Every row comes from one small tree of marks. The marks that hang from a mark follow it in brackets, in the order of their numbers. Every link used is in the known rows. Which tree was each row made from?
Known rows:
q141[q741[q198 q201]]: [  5  -9   6 -14  18 -18 -14 -16  34  26 -31  24 -21 -12   5  30  -9  -9
 -35   6   1  28  -9   0  -7  21   6  -7   5   0   9  14  17  16  18  -8
  16 -17   6 -24   4 -12   5 -18   5 -12  13  -9  -3   5  21  20 -17  26
 -35 -20   3]
q971[q509 q741]: [ 18  -1  26  22   5   8 -39   1 -13 -34  37 -35  -2   0 -70 -14   6   0
   2 -27  17 -12  41 -23   2 -10   1   4  42  -3  18  -3   3   0  33  15
   7   0 -46  25  -9   8 -17   8  -8 -16 -19  29 -12  -5   6  -8 -20 -36
  11   1   0]
q935[q201[q741[q198 q981]]]: [ 19  -4 -10  54 -25 -14   5  11 -15  38 -38  -4  -1 -16  33  11   2 -11
 -53  -3 -12   3  25 -15  10  20  12   2  12  53   1  -1  15  -1 -13  -6
  -9 -15 -10  -3  -3  20 -27  19  34  14   4  11   8   1  44 -12  52  -1
   2  19  -3]
q741[q141[q509] q198 q201 q981]: [-39   9 -25 -10  -8  -9  12 -26  31  37 -41  48  -3  17  69  16 -19  11
  18  21 -37  34 -10  14  13  30  -4  -1 -20  18 -32  -6 -10 -13   2 -14
  24 -24  16  10  11 -19  22 -13  15  39  27 -71  14  -7   2 -20 -39  16
 -19   4   1]
q971[q509[q141 q340] q741[q198 q201]]: [-10   4  -1 -31  53  -2  28  18  21 -12   2  -7   8   0 -29 -18  -8   2
  35  -9   0 -16  12  35   7   3 -15  -6 -25 -34  -7  -3   1  17 -19  10
 -10  46 -86   0  12 -27  -3 -34   0 -16  -7  20 -12  -5 -56  18  -2  15
   0  23   1]
q509[q141 q340 q971]: [  4  14  -6  -4  10  54  -1  20 -29 -45   8 -19   6   7 -63 -20  17  27
  -5  -8  20 -17 -38   7  -3 -31  -5   2 -20 -14   9   6  -4  22 -20   8
 -17  38  28 -27   1  -1  17  20 -31   0 -10  24   1   0  -8  24  65 -18
  23 -27   2]
q509[q340 q971[q741[q981]]]: [ 15   6  17   1 -16   8   7  17  -9   4  34 -28   6  -6   3 -11  18   3
  10  -6  15 -23 -11 -41 -28  -4  -1   8  14 -18  12   4  11  31 -13  15
 -20  13  38 -19  -8   4  -8  27  -8 -40 -23  52  -7  -1   6   4  41   3
  43  -1   4]
q971[q509]: [  9   7  17  32  -6  32 -53   1 -12 -25  16 -25  -1   9 -74 -14   3  18
  -3 -27  -3   9  25 -12  10  -5   4   7  42  17  32   3 -11 -11  20  10
  19 -13 -42  19 -12  15  -1  10 -15   9  -7  -1  -1  -8  28 -12  -8 -45
   2  -6   1]
q935[q201[q741[q198]]]: [ 18 -10   0  43  -2 -16 -11   9 -25   1 -39  -7 -15  -6  -5  15   7 -14
 -58  -8   8   9  24  -7  21   3   8  -5  -1  48   7   1  20  -5  -8  -6
 -20   5 -21  -8  -8  23 -31  17  20   5  12  -3   4   4  37  10  52   2
  -6   4  -6]
q741[q198 q981]: [ 29   6  -7  56 -61   1 -27  -3  20  58 -28  15 -11  -3  51  17 -14  22
  -8   3 -16  40   1 -17 -33  41   4   9  69  25   2  -2   7  21 -18  -5
   6 -43  28  -3  -2   4   2   8   4  29   0  12   9 -17  35 -19  39  13
   0   8   2]
q141[q509[q340 q971[q741[q201 q981]]]]: [ -8   1  19 -52  -1   6  30   4  -8  14  16 -10   6   5   9  -8   3   4
  43   2   7 -13 -20 -13  -4  -4 -14  -9 -30 -30  21   7 -11 -11   4  12
  12  11  13  -4   8  -9   9  20  14 -31 -20  19  -3   8  -4  -9 -20   6
   6 -10   3]
q509[q141 q340 q971[q741[q981]]]: [ 19  13  -4  -5  -8  32  26  20 -15 -21  26 -29  19 -10 -17 -22  16  11
  11  -6  14 -40 -17  -7 -24 -15  -4  10  -8 -26  -6  -2  -2  40 -23  11
 -23  36  47 -21   2  -1   7  11 -17 -16 -22  68  -3  -2 -22  12  48 -10
  35   1   4]
q141[q509[q971[q741]]]: [ 19  -6  25 -12 -24  16 -25  -1 -45 -16  19 -24 -11  17 -50   3  15   4
   7  -9  42   6  -1  -4  -6 -28  -3 -16   3 -12  29   1  -6 -22  29   9
  11   0  54   6   3  16   6  27   0 -13 -11  17   4  11  19  -3  -5  -7
  -4 -27  -5]
q201[q741[q141[q509[q971]] q198 q981]]: [-26 -15 -20  34 -31  -3 -10   0 -11  26 -11  27   3  -2  41   3  -2 -13
 -24  19 -16  14  -3  18   1   1  19   2  34  16  -3  -6   4 -33 -11 -21
  -7 -26  41   4  -1  13  -3  -4   9  58   9 -45  18   5   8 -14   0   7
  -4   7  -5]
q201[q741[q141 q198 q981]]: [-18  -8 -18  58 -31 -16 -26   3  22   6 -16  29   6 -13  54   9 -10 -18
 -33  13 -26   6   9 -16  -8  21  16  16  57  36 -24  -8  24   8 -16 -21
 -18 -25   4   5 -14   8 -14 -13   0  56  14 -27   7  -8  17  -8  16  -3
  -2   8   0]
q201[q741[q198]]: [  4 -18   8  43 -32  -4 -43  18   0   2 -13  17 -11  -7  10  16 -10 -15
 -40   1   4  19  18 -17 -12  16   9   0  69  26  21   1  30  -2  -6 -11
 -15 -13 -17  -2 -11  12 -22  -2   6  31   7  -1  -1  -4  32   5  29   4
 -19 -13  -2]
q935[q201[q741[q141 q981]]]: [ -5   5  -9  43  -4 -13   1  -4  -8 -24 -28 -10   5 -10  13  -8  14 -15
 -54  -5 -17 -26  24 -28  38  -6  13  16 -18  60 -26  -5   7   0   5  -6
  -8  -5  -1   8 -12  26 -21  20   1  19  12 -15   3  -1  34  -8  17 -48
  19   0   0]
q971[q509[q141 q340] q741[q201 q981]]: [ -8  12   1 -27  35  12  40  11  21 -13  19 -26  30 -10 -20 -41  -9   6
  40 -11 -14 -48  19  -4  13   6 -14  13 -16 -25 -13  -1 -11  21  -6  14
   8  31 -75  14   7 -23   4 -20   4 -22 -23  43 -13 -10 -41 -10 -38 -22
  14  19   9]
q935[q201[q741[q141[q509] q198 q981]]]: [  1  -7 -20  35 -10 -25   7  -4 -14  10 -32   8  -1  -7  41  12   1 -12
 -40   8 -18   5  20  14  32  -3  12  -1 -24  56 -20 -10  -5 -34  -3 -13
  -5 -16  -2  13   3  21 -18   5  19  25  18 -36  11   9  18 -13   7  -5
  -9  24  -8]
q141[q509[q971] q741[q198 q201]]: [  4 -15   1 -43  23  -1   3 -19  -5  40 -15  21 -23  -2 -17  29   5 -14
 -17  10  11  35 -30  41   4  -6  10 -24 -22 -24  34  16  -5 -36  21  -9
  24 -23  40 -28  12  -4  22 -11  22 -16   7 -34  14  22  14  14 -33  42
 -45 -22  -4]

Write each row's tree:
[-19  13 -31   2   3  29  44  -2   8  37 -27   7   2   2  -4 -12  12   4
  -9   1   7  -6   3  13 -21  15   5  -2 -12 -30 -21  -8  14  40 -19   0
  -3  20  61 -25  13 -18  20   4  30  15 -12  26  20  -7 -13   1  36  20
  23  -1   3]
q509[q141 q971[q741[q198 q201 q981]]]
[-24   3  10 -43  13 -23  28 -13  26 -26   7   4   9   5  50  -2 -12  -4
  45  11 -13 -21  -9 -26  13   5 -17   3 -43  -7 -32  -3  -6   2  11   7
  10  10 -18  24   1 -18   2  -4  -6 -24   2  -5 -14  -2 -21 -12 -57  -9
  -1  -3   5]
q971[q741[q141[q509[q340]] q201 q981]]
[ 36   2  -3   2  23  -1  -2  23  -2 -21  23 -23   9  -7 -48 -16  -5   9
  23 -13  12 -14  11  33 -10 -13  -6  -1  18 -23   0  -9  -5   9 -22   8
 -24  28 -73  11   3  -9 -16 -32 -18 -15  -4  40 -15  -4 -54  17  17  12
   1  32  -4]
q971[q509[q141 q340] q741[q198]]
[ 63 -21  38 -38   9 -16 -34   2  -9 -32  31 -11  -4 -15 -19  18 -17  -5
   2   4  10   2 -30   2   1 -25  -6 -11   1  -4  39  15 -22 -35  29   1
  13 -22 -31   3  -1   9   2 -15 -32 -45   6  18 -26  22   7  15 -38  -6
 -53 -25  -2]
q141[q509[q340] q741]
[-18  13  -1   3  -2  -1  15   3  -4 -19  28 -20   5  -2  18 -13  20   0
   9   1  11 -30 -18 -32 -19 -15   2  12 -13 -16 -19  -1  12  36 -11   9
 -27  22  48 -19 -12   3  -7  21 -21 -29 -14  13  -5  -4 -11  10  36  -5
  55   1   3]
q509[q340 q971[q741[q141 q981]]]
[-55  10 -33  -8  -4  10  28 -29  14  55 -41  41  -5  21  54   8   1  11
  12  17 -24  35 -22  33   7  17   6  -3 -36   1 -21  -2  -8 -15  -4 -13
  22 -16  59 -11  12 -12  29   2  25  39  17 -79  28  -2   2 -13 -18  29
   3   2   1]
q741[q141[q509[q971]] q198 q201 q981]
[ 28 -18   5 -31  -4 -24   0 -18  26  63 -19  26  -4 -18  37  30 -26 -10
 -10  17 -18  33 -12  21   1  26   2 -11   8   0  17  10 -16 -33  19 -15
  37 -52  16   0  17 -10  17 -27  22  -4   7  -9   3  11  15 -12 -57  32
 -62  -4   1]
q141[q509 q741[q198 q201 q981]]
[  3 -20   9 -65  33 -13  10  -5  -2  37  -5  15 -13  -8  -3  25   0 -11
   1  15  11  20 -47  44   2 -10  -1 -26 -41 -34  39  20  -7 -33   1  -9
  11   0   9 -34  13 -11  15 -19  11 -31   4 -26   0  25  -9  27 -23  50
 -38 -11  -3]
q141[q509[q340 q971] q741[q198 q201]]
[-46   8  -2 -33  57 -30  19  -3  27 -18   6   5  -2   7   0 -10  -1  -7
  40  -2  -8  -5  14  18  17   2  -5  -1 -34 -19 -25  -2   7  19  -8   8
 -16  39 -72   5  -2 -20 -16 -27  -6 -28   8 -35 -12  -9 -51  17 -22  18
  16  23   1]
q971[q509[q340] q741[q141 q198 q201]]
[ 20  10   2   4  26  37 -21  20 -10 -58  17 -28  16   1 -78 -30  -6  25
  15 -21  -4 -22   3  20  16 -20  -8   8  12  -3  15   1 -25   0  -8  10
  -2  18 -69  12  -2  -3   7 -11 -36   0  -3  15 -12  -5 -23   8   8 -41
   1  -1   1]
q971[q509[q141 q340]]
[-13  10 -12  -9  38   8  15   2  16  -5  -9   1   1   5 -50 -15  -4   2
  19 -14   9  -3  32  31  12   9  -5  -7  -5 -24 -12  -6   3  13   3   7
   7  23 -51  11  12 -19   2 -28  18   8  -2  10   1  -8 -35   5 -18   3
  -9  13   0]
q971[q509[q141] q741[q198 q201]]
[  2   9   3  29 -14 -11 -13 -14  23 -29  10  -8   1  -1  27   1   1  -4
  -5  -1  -1 -17  19 -53 -11   5   3  18  19  17 -39 -13  12  34  16   4
  -7  -9  37  20 -15   6 -10  11 -21  -1   4  19  -7 -15   8  -8  -6 -34
  20  -6   2]
q971[q741[q141 q981]]
[ -4  -2   3 -20 -20   6  22 -11 -14  59  -9  10  -7  12  16   7   5   3
  19   4   8  22  -5   6 -14  10  -4 -15  -9 -22  14  -1  -2 -17   7  -2
  19 -13  47  -4  10  -4  15  15  38   3 -12   5  15   3  11 -19 -12  27
  -3  -1  -1]
q141[q509[q971[q741[q198 q201 q981]]]]
[ -1   8 -12  42  -3 -24 -10 -10  12  18  14  -2   1  -2  17  -7   0  -5
   8  -3 -15   2  38   6 -11  10  12  13  37   2 -26 -16  -3   8   0  -3
  -8 -16 -14  27  -6   4 -17 -18  -5  10   4  -6   1 -13 -19 -13 -12  -2
  18  44  -2]
q971[q509 q741[q141 q198 q981]]
[-23   5  -1 -23   8  19 -14  -4 -29 -54  17  -3  -3  23 -32  -1  13  13
  14   3   9   3 -38  12  14 -39  -4  -4 -35   0   2   2 -17 -20   6   4
  -3  15  18  -3  -4  12  14  16 -37  -3  16 -47  -2   8  -4  16  10 -15
   9 -23  -4]
q741[q141[q509[q340 q971]]]
[ 12 -17  -1  64 -48  -5 -30  15  15  37 -15  21   3 -16  52   9 -17 -14
 -37   6 -19  15  22 -27 -22  38  11  10  85  32  10  -3  21   6 -16 -13
  -7 -35   4   2 -11  10 -16  -4  20  44  -2  22   3 -10  37 -16  26  -1
 -13   8   2]
q201[q741[q198 q981]]
[ 26  -8  26 -36  -8  15  -6  13 -41 -26  36 -26  -2  10 -31   1  10   6
  31  -5  40  -8 -19  -4 -12 -30 -12 -12 -12 -26  35   5  -6 -19  11  10
  -4  22   8   1   3   9   0  22 -14 -42 -10  26 -10  11  -4   7   9   3
   2 -18  -4]
q141[q509[q340 q971[q741]]]
[-30   1  21 -61  39 -24  15 -13   9 -66   7   4  -2  18  13   3  -2  -6
  39   4   8 -14  -4 -12  24 -13 -19  -8 -61 -10 -25   2  -1   3  23   7
   5  34 -29  18   1 -14  -1  -3 -14 -34  11 -19 -19   2 -26  14 -57  -9
  -1 -26   1]
q971[q741[q141[q509[q340]] q201]]
[-10   8  -9  -4 -13  15  -2  -7 -13  -9  16  -1  10   9  19  -9   5  19
  17  10 -10  -1 -34   4   2 -18   1   7 -19   6  -8   0 -23 -17  -7  -1
   1  -4  31   4  -1  10  17  15 -26   8   3 -36   6   3  -2 -12   0 -12
  21  -3   0]
q741[q141[q509[q340 q971]] q981]
